In the rows, zero is written as 128.
Known rows, with every step that occurs
P E Q R: [141 129 118  99 126 125 151 100 123 177 120  86 121 104 126 135 142 129
 145]
E S: [125 124 139 140 124 128 133 127 126 133 130 128 135 126 134 121 131 142
 121]
R G N S E: [110 107 107  55 142 139 143  68 123  87 177 133 140 133 116 127 126 157
 126]
R G N: [124  82 122  82 145 134 129  87 128 101 157 150 134 123 133 133 149 137
 125]
S E: [147 124 126 107 125 131 127 117 129 113 138 125 133 130 109 128 122 127
 132]
Q R G N: [125  86 121  33 138 129 148  99 116 104 150 126 117 107 132 139 160 151
 128]
G N S E Q W: [134 104 109  45 126 169 140  87 136 109 152 123 136 139 116 124 146 165
 133]
W N S E P: [ 98 162 127 105 124 154 162  88 134  95 160 123 134 138 109 144 117 165
 148]
P E Q R G N S: [105 113  98  47 142 133 167  50 118 151 160  95 127 107 134 133 146 161
 139]
R Q: [126 124 125 126  88 134 136 136 139 130 132 140 135 117 125 126 146  80
 134]
W Q R G N S E P: [ 95 103 123  21 126 166 167  93 142 101 160  95 123 112 116 125 153 124
 149]
W N: [117 131 131 125 135 139 142 111 119 108 138 142 126 134 133 145 139 156
 132]
E P: [124 133 138 133 121 139 133 125 149 129 131 125 129 122 120 134 129 119
 143]
P E: [145 136 130 145 128 133 137 101 107 162 135 121 132 123 133 139 128 129
 133]
E Q: [122 119 117 129 132 124 124 115 157 141 120 117 132 126 123 117 131 116
 137]
G N: [141  93 127 129 125 135 127 109 126 103 149 137 121 134 132 133 145 135
 117]
E Q W N: [123 118 128  65 139 168 142 109 134 129 121 144 134 128 135 143 162 164
 147]
N S E Q: [110 143 102 104 128 130 138  95 151 127 139 102 140 135 107 111 109 136
 138]
P E S N G: [139  99 137 170 115 139 149  80 119 176 136 113 138 132 131 127 151 133
 132]
Q W N G: [119 146 139 101 129 174 138 113 118 104 136 148 127 137 140 148 175 180
 143]
R Q W N S: [ 93 152 122  58  95 180 169 121 110 120 143 154 139 126 140 147 160 149
 140]

Rows
[107 121 114 124 124 138 141 100 120 105 159 125 123 142 134 127 129 156
 115] -> G N S
[ 99  97 113  17 133 156 162  96 121  99 158  98 122 117 122 120 153 134
 135] -> W Q R G N S E
[117 118 134  90 120 146 147 155 126 140 110  92 110 113 135 121 156 105
 138] -> W Q R
[111 109 105   8 135 134 160  79 111  89 169 109 124 117 114 132 138 171
 129] -> Q R G N S E
[ 98 147 104 100 136 141 152  77 142 107 148 116 138 141 112 129 121 163
 142] -> W N S E Q
[121 108 101 104 126 136 137  76 150 102 159 111 132 142 111 116 127 143
 127] -> G N S E Q
[143 129 137 114 117 140 133 115 150 113 140 122 133 124 102 133 121 118
 147] -> S E P
[122  90 135 153 115 134 140 107 140 141 128 120 133 137 127 116 151 133
 128] -> E S N G
[105  98  95  57 145 134 139  54 152 100 169 124 145 130 111 116 130 145
 134] -> R G N S E Q
[106 113 117  61 134 149 148  65 144  88 179 130 141 127 109 132 126 147
 140] -> R G N S E P
[140  71 108  15 139 127 142  75 145 101 151 111 126 106 107 128 157 137
 142] -> S E Q R G N
[114 152 113 102 126 134 142 107 123 114 146 113 135 138 111 121 105 148
 128] -> N S E
[110 156 135  44 124 187 164  99 121 102 151 135 137 134 116 153 137 187
 154] -> Q W N S E P
[140 127 130  82 140 174 151  82 114 163 129 137 139 124 140 155 162 163
 151] -> P E Q W N
[ 95 135  95   8 141 123 159  84 140 126 140  90 136 107 106 117 122 152
 148] -> N S E Q R G
[ 87 106  97  30 141 127 158  76 138 118 152 102 124 113 128 122 147 160
 134] -> E Q R G N S
[ 84 139  98   4 148 133 173  66 131 107 150 104 135 113 110 134 134 179
 153] -> W N S E Q R G
[100 148 104  54 129 136 170  89 129 109 141  91 121 125 109 133 132 177
 146] -> W N S E Q R
[138  85 112  53 142 130 152  59 124 150 150 108 126 100 130 140 163 138
 142] -> P E Q R G N
[112  73 128  43 137 151 148 115 126 113 139 114 116 106 139 126 175 113
 134] -> W Q R G N
